Each row was made from one walk, in order. Every step used is in the known rows, and no mark comes twice. Write each row's walk.
Known rows:
fozu, bazu, mudut, fufi, sefa: [  1  -2 -13   3   3 -23  20 -46 -18  27  35  55   2 -27  19  -5 -14  38
 -19 -18  -3   4 -26  -7 -18  -7  75  26   0  27 -20  22]
nalim, timib, gufeza, vazes, sefa, bazu, mudut, fufi: [  3  21  -6 -11  23 -22  36 -13  -8 -32   3  -2  15 -10  24  11  -4  19
   6  -7   0  31   7 -21 -17 -12  12   5  21  -6 -42  -1]
fozu, fufi, sefa, timib: [  8  17  20  20 -14  20  17 -14   0  -9  33  45 -25  -5  -8 -10 -31  10
 -51  -8  -6  26 -18  21  -4  -4  19   0  -5  -9 -23   4]
gufeza, vazes: [-15  13  -6  17 -39 -14  16 -31  15 -22  -3  16   5  -9 -20   1  20  -2
   0 -27 -11   2   4   0  -7 -11   5  18  12   8 -11  13]
bazu, sefa: [ -8  -4  10  16 -24 -29  32 -45   0  14   6  22 -14 -13   7  -9  29 -11
  16 -31   5   9 -11  -4   7 -10  27  15   4  42   2  17]
nefu, nepo: [-22   7   1  23 -48 -29   7 -34   1   8  14  65  17  -4   2 -12  10 -29
  -3 -22 -15   6 -10  18  -1 -10   5  11  -8  22  -7  26]
vazes, sefa, timib, gufeza: [-13   0  -7  17   1 -17  28 -27  -1 -33   3   7 -19   6 -10  -3   5 -17
 -18 -10  13   6 -14   6  21 -16  -5 -10   2   2 -19   4]
gufeza, vazes, reruzi: [-25  16 -15  12 -38 -34  27 -65  12 -16 -10 -10  -4 -25  -6  17  -7 -37
  24 -23 -16 -10  -5  12  -7 -10  17  26  22  35  -8   8]
fozu, bazu, mudut, fufi, sefa, timib: [  0  -3  -5   6  28   1  20 -29 -25  31  32  36 -12 -20  37 -10 -23  42
 -35 -10   4  23 -27  -8 -22  -8  57   1   4   0 -24  20]
reruzi, timib, sefa, nepo: [ -6   1 -20   7 -19 -22   3 -42   3 -29 -14  39 -13  -6  20   1  38   0
 -42 -15   9   4   3  13 -16 -12   0  23  24  24   7   5]
nalim, timib: [-14  13   3  16 -57 -13  22  -2   6 -25  -8  31   8 -16  -3   5   0  -2
  -4 -27  -4  18   3  16  -3  -7  -4   3   0  -1 -23   9]
sefa, nepo, nefu: [ -7 -14   7   9 -23 -36  18 -29   2 -14  -5  30  -2  10  31 -14  11 -12
 -29 -23   2  17 -10  -7 -24  -5 -35   9 -15   7 -26   9]
nalim, timib, sefa, bazu, mudut, fufi, sunaz: [ 19  12  17 -14   0  -9  39  18 -16 -14   4   2  12  -9  40  20 -15  20
 -29 -31  -7  22  -6   3   5  -9 -10   9  11   3 -30  -3]
nalim, timib, gufeza, vazes, sefa, bazu, mudut: [ -1  23  12 -10  15 -19  32 -36   0 -38 -10 -10  11  -8  32  17  18  -5
   7 -10  -6  33   3   6  -4 -13  20   6  24   5 -37   2]
nefu, nepo, sefa, timib, gufeza, vazes, dapu, bazu: [-34  -2 -20  28   6  -1  17 -39  -1  -8 -12  15  31  -2  -2   6  -3 -18
  23  13  -6  10 -22  -8 -15 -21 -83 -17   5 -36 -20  -2]
gufeza, timib, sefa, bazu, mudut, fufi: [ 17  -5 -14   9  22 -33  14   2  -1 -14  12  23   1  -4  42  -4  28  -5
   0 -33  -3  27  -6 -43   2 -12  31  29  26  34   0   3]
mudut, fufi, sunaz: [ -7   4  -7   9 -39  -9  42  -9   1 -19  17  26 -15  -3 -28   9 -13  15
 -31 -36  -4  -9 -18 -12   8 -13  13  11 -11  -7 -30  13]
fozu, bazu, sefa, timib: [-10  -2  20  27   6   5  20 -39 -18  15  14   5 -16 -23  48  -4  19  27
  24 -14   7  15  -4  11 -17  -8  58 -10  14  18   0  16]
mudut, fufi, sefa, timib, gufeza, vazes: [  1   6 -11   2   5  10  18  18 -10 -32   1  13  -5  -6 -34  -5 -23  24
 -30  -9   2  14 -18 -27 -18 -12 -33   0   9 -23 -21  16]
dapu, bazu, sefa, nepo, nefu: [-12 -24  33  13   9 -22  29 -60  -1   5  -5  -3   6   1  44  -1  27  11
  -2 -12  -3  39 -10 -26 -23 -11 -23   7 -13  26 -22  -1]
gufeza, timib, sefa, nepo, nefu: [  0 -20   3  13 -14 -18  -3  -6   7 -49 -29  47   5  15  42 -17  33 -47
   6 -29  -2  10 -15 -22 -16  -8 -43  26   8  19   0   2]
bazu, sefa, nepo: [  4  -8  16   8  -6 -32  31 -51  -8   1   5  16 -23 -13  27  -9  39 -13
 -25 -23   5  20  -9 -20 -20 -12  23  14   6  38 -10  11]
nefu, nepo, sefa, timib, gufeza, vazes: [-34  -2   0  16   3  -1  10   1  -7 -10  -4  24  18   3  11 -21   3  -6
   8 -11  -1  19 -18  15 -33 -14 -63   2   3 -24   1  15]
dapu, vazes, sefa, bazu: [-12  25   3  21 -11 -30  21 -62  14 -23  44  18 -24  -4   8  22   9   2
 -16 -15 -31  27  -7   5  10 -14  52   9 -12  -4 -28  -1]
vazes, sefa, bazu, mudut, fufi, sunaz: [  4   8   7  -4  27 -29  50 -57  -1   2  31  17 -32   3  33  15  -2  -8
 -30 -23  -4  14 -27  -7  29 -13  71   9  -2  -8 -47   6]
sefa, timib: [-11   0   0  26 -20  -8  21 -12   2  -6   8  13 -18  -2   5  -6   6  -3
 -36 -21   3  23  -8   4   3  -9  -5  -9   0  -9 -14  11]
nepo, nefu: [-19  -9   1  18 -38 -34  18 -22   8  -3  -2  35   4   7  12 -12  -1 -12
   9 -30   1   7 -16   8  -1  -1 -31  10 -15  13 -13  13]
gufeza, vazes, sefa, timib, reruzi: [-36  16   2  22   8   9  19 -47  14 -19 -21   8 -16   4  -5   1   5 -38
  10 -10   3  33 -11  16  19 -15 -52   3  19 -14 -24 -17]
reruzi, timib, gufeza, vazes, dapu, bazu, sefa: [-23   9 -34  18 -11  -2  36 -92   4 -20 -25   2  -2 -22 -20  29  43   3
  51   6   3  -4  -6 -27  -6 -23   9  -1  34  23  -4  11]
fozu, bazu, mudut, fufi, sunaz: [ -7   0  -4   2 -13  -9  47 -39 -19  10  28  20  -1 -17  20  12  -7  46
 -20 -33  -5 -10 -18  -7 -15 -14  69  13   1  24 -28  20]
fozu, bazu, sefa: [-11   0   8  23 -19 -17  21 -55 -11  12  18  24  -1 -30  29   2  29  25
  37 -24  -1  -4  -1  11 -13  -8  72  14   9  47   2  18]
nefu, nepo, sefa, timib, nalim: [-34 -14  23  16   0  -5  -1   1   0  23 -18  48   4  -5  46 -34  -3 -28
  -2 -12   2  27 -24  43  -7  -9 -67  -2   2 -22   9  -5]

Which walk is each row?
[ 17   7  -5   9   3 -30  10 -10   4  -7  34  40 -17 -15   0   7 -11  22
 -33 -18  -8  19  -6 -11   4  -3  33  17 -12 -18 -30  11]
mudut, fufi, sefa, bazu
[-12  -6  -4   3  27 -10  35 -16 -16  37   4  33 -22  -2   5 -18 -32 -13
 -48 -18  10  54 -36 -16   7 -11 -49  14   2  11 -25   0]
bazu, mudut, fufi, sefa, timib, reruzi
[-11  -9  -6   7  31 -60  20 -22 -12  50  42  52   8  -3  63 -27  -5   7
  -1 -22   1  40 -20  -5 -18  -5  13  22 -12  -4 -18  13]
nefu, nepo, sefa, bazu, mudut, fufi
[-37  20 -34  13 -36 -24  19 -88  14 -19 -15  11 -24 -27   4  18   5 -31
  32 -16  -9  -9   0  24 -17  -9  51  25  35  15   2  19]
gufeza, vazes, reruzi, timib
[-20  20 -11   0 -51 -18  33 -21  -3 -52 -35 -21  19 -30 -17  24 -20 -19
  33 -17 -11  -4   6  15 -21 -10 -25  14  27  35 -15   6]
nalim, timib, gufeza, vazes, reruzi
[ 16   9  14  -3  -3 -29  19  -3  -5  -4  -3   3  25 -12  57   8  15   1
 -17 -25  -5  34   6  21   9  -4 -17  14  21  30 -10  -4]
nalim, timib, sefa, bazu, mudut
[-14  12 -27  29 -35 -14  25 -73  21 -22 -12   0  20 -15 -32  31  15  -8
  17  -4 -15  -5  -3 -20   9 -18 -21  -3  12  -3 -31  -4]
gufeza, vazes, dapu, bazu
[-15  17 -13  -6  33 -24  25 -85   6 -26   0   7 -22  -4  33  14  47   3
  -3  -5   4  22   2   7  -3 -16  64  17  36   9 -14  17]
reruzi, timib, gufeza, vazes, sefa, bazu, mudut
[-17  13 -29   0 -13 -27   7 -78   4 -36 -35   7 -13 -22  30  18  17 -33
   1  -9  -5 -12  -1  20 -30 -11   6  32  48  34   9   2]
gufeza, vazes, reruzi, timib, sefa, nepo
[  0  20  20  15 -52  17  43 -22   5 -28  27  28 -15  -2 -24  10 -16  23
 -38 -31 -16  -8  -9  22   6 -10  31  14  -6  16 -28   2]
fozu, fufi, sunaz
[-23  -3  -3  36   9  -2  43 -67  -2  24 -22 -13 -12 -10   3  18   5 -30
  27   0   9  40 -19 -19  29 -19 -65 -16  10  17 -22 -22]
vazes, dapu, bazu, sefa, timib, reruzi
[-22   4 -30  15 -38 -21  23 -32   3 -32  -4  28 -16  -9 -25   6  26  20
 -19 -21   8  -3  11   8  -7 -12  21  15  10  28   1  22]
reruzi, timib, gufeza
[-31 -10   6  27  -4 -16   7 -13  -3  22  16  56  -5   1  36 -28  -4 -26
  -2 -17   4  30 -30  30 -12  -8 -26  -2 -15 -33  -4  14]
nefu, nepo, sefa, timib
[  2   5 -12   3  12 -36  13 -52   0   8   5  19  -9  -7  55   5  40   5
 -26 -20   3  23   4  21   9  -8  28  25  30  34  11  11]
reruzi, timib, sefa, bazu, mudut
[ 13   3  19   0  15 -35  21 -51   2  17  24  28 -20 -12  35   4  18  -5
 -51 -21 -12  33 -19   9  15  -6  42  24   1  18 -20  21]
fufi, sefa, bazu, mudut
[-22  15  -1  20   3   2  16 -47  14 -24  -4  11 -20   2   7  -1  11 -30
   3  -8   2  14 -12  10   9 -14  17 -10  16 -32 -23   2]
gufeza, vazes, sefa, timib
[-12  -2  17  15 -17   1  13  -1   6  -9 -31   0 -11  -7  15 -12   4  -7
 -33 -18   3  19  -1  18   8 -11 -39  -7  16   3   0 -10]
sefa, timib, nalim
[ -4 -10  10  13   1 -11  39 -10 -18  -1  -3 -15 -18  -5   6 -10  18   0
  -6 -19  16  23 -12 -13  -1 -14 -12  -8  10  34   2  15]
bazu, sefa, timib, gufeza
[-43  -2 -10  12   4 -19  20 -33 -11  -5 -10   1   7 -13  24 -10 -25 -45
  38  -8  -6   6 -25  27 -31 -11 -47   9  13   2   4  13]
nefu, nepo, sefa, timib, gufeza, vazes, reruzi
[ 14   6   3  17 -12 -36   4  -5   9 -21   8   3  14  -9  18  12  23   6
 -14 -25  -6   5  12  18  21  -6 -11  21   9  27   2  -3]
timib, sefa, bazu
[-48  -8   8  29   1 -10  11  -7  -2  27  -2  54   1   4  24 -26 -11 -32
   6 -18   4  48 -25  35  -3  -8 -87  12 -10 -17  -4  -6]
nefu, nepo, sefa, timib, reruzi
[-12  -9   4   8  -2 -38  16 -65   8 -20  -6  48 -15  15  37 -14   9 -43
 -11 -12   5   9 -22   1  -6  -6  -7   7 -15  -2 -35   1]
vazes, sefa, nepo, nefu
[-17   0   6   3   2 -23  11 -66  13 -33 -18  33  -5  15  32  -8  17 -40
   7  -9  -2   8 -18  -4 -19  -8 -15  10   2 -14 -34   1]
gufeza, vazes, sefa, nepo, nefu
[  7 -20 -22  -4  23 -39  33 -76 -12  22   3  47   2   3  31   0 -25 -18
 -34   5   1  23 -46 -56 -16 -11 -39  -1 -16  -2 -55   1]
vazes, dapu, bazu, mudut, fufi, sefa, nepo, nefu
[ -3  -8 -11  27   6  -9  45 -52 -12   0  -9 -27  -4  -8  -7  18  13  -8
  12   3   9  11 -14 -36  17 -21 -32 -29   8  23 -17   0]
vazes, dapu, bazu, sefa, timib, gufeza
[-33  18 -31   9 -16 -11  15 -67  16 -48 -12  30 -16  -4 -23   9  34  -7
  16  -8   6 -12  -1  12  -3 -17  39  17  28   3  -8  16]
reruzi, timib, gufeza, vazes, sefa
[-18  11 -23   6 -38 -36  33 -48   2 -38 -19 -28   6 -22 -27  20  -8 -21
  18 -22 -11 -22   0   6 -11 -14  -8  27  23  57  -4  11]
timib, gufeza, vazes, reruzi
[ 10   2   1  25  -8 -17  -4  -2  19 -52  -2  20  -2  -4  24   8  47 -22
   9 -31 -12  12   7  -7  19 -10  20  26  19  18   8   2]
gufeza, timib, sefa, bazu
[ -3 -20  23   4  -2 -32  26 -43  -9  11 -10  23 -14   5  54 -23  24 -23
   3 -23   8  24 -20 -17 -26  -4 -13  11  -8  31 -14  13]
bazu, sefa, nepo, nefu
[  2  -4 -13  -3  -3 -35  31 -37  -9  29  25  52  -9 -11  -3 -15 -14  -1
 -40 -26   1  18 -34 -22   2 -10  23  26  -5  25 -21  19]
bazu, mudut, fufi, sefa
[ 12   3   9  -3   7 -24  50 -24  -9   5  29   1 -24  -3  28  14   1  23
 -52 -33  -8  21 -13 -16   8 -12  44  11  -2   2 -36  15]
sefa, bazu, mudut, fufi, sunaz
[-23  -4  18  24   5   0  36 -26  -8  24 -14   2 -25  -5  16 -11  12 -24
   8 -23  12  47 -14   2  15 -11 -48   6  10  29  -2  -5]
bazu, sefa, timib, reruzi
[ -7  -3 -13  25 -35 -15   1  -7  17 -43 -15  39   3  -3  -6  -4  37 -35
  15 -37  -7  -5  -8  -9  14 -14   0  31  19  37  13   5]
gufeza, timib, sefa
[  0   4 -23   8  27   4  33 -63  -6  20   3  11  -2 -13   0  13 -21  -4
 -21  11  -5  28 -39 -48  -1 -20 -17 -18  13 -28 -43   2]
gufeza, vazes, dapu, bazu, mudut, fufi, sefa, timib
[ -3   3 -48   5  -5 -31  50 -51  -6  -7  -4 -19  35 -10 -33  19  -4  18
   0  -3  -2  -1 -11 -68  -7 -24 -29   1  16  37 -36  -2]
timib, gufeza, vazes, dapu, bazu, mudut, fufi
[-10  15 -32  -8  38 -32  28 -60   0 -19   8  11 -20  -4  24   8  22  24
   0  -4  11  19   4 -24 -11 -15  67  14  31   0 -23  12]
reruzi, timib, gufeza, vazes, sefa, bazu, mudut, fufi
[  7  -7  -5  16 -16 -17   2 -13   9 -55 -19  40  -4   0  14  -4  48 -39
 -24 -29  -5   7  -5 -25  -9 -16  -4  29  21  32   2  -2]
gufeza, timib, sefa, nepo
[-17  20 -60  13 -40 -15  22 -58   6 -39 -28  29  -9 -11 -29  17  24 -20
  22  -4   7 -27   0  -8  -6 -16   1   3  28   6  -6  20]
reruzi, timib, gufeza, vazes, dapu
[ -6  19 -40  19 -43 -23  22 -56  12 -20 -14  29   1 -10 -22   9  13 -47
  22 -14  -3 -20 -10 -12  11 -11  -5   2  17   3 -19  10]
gufeza, vazes, dapu
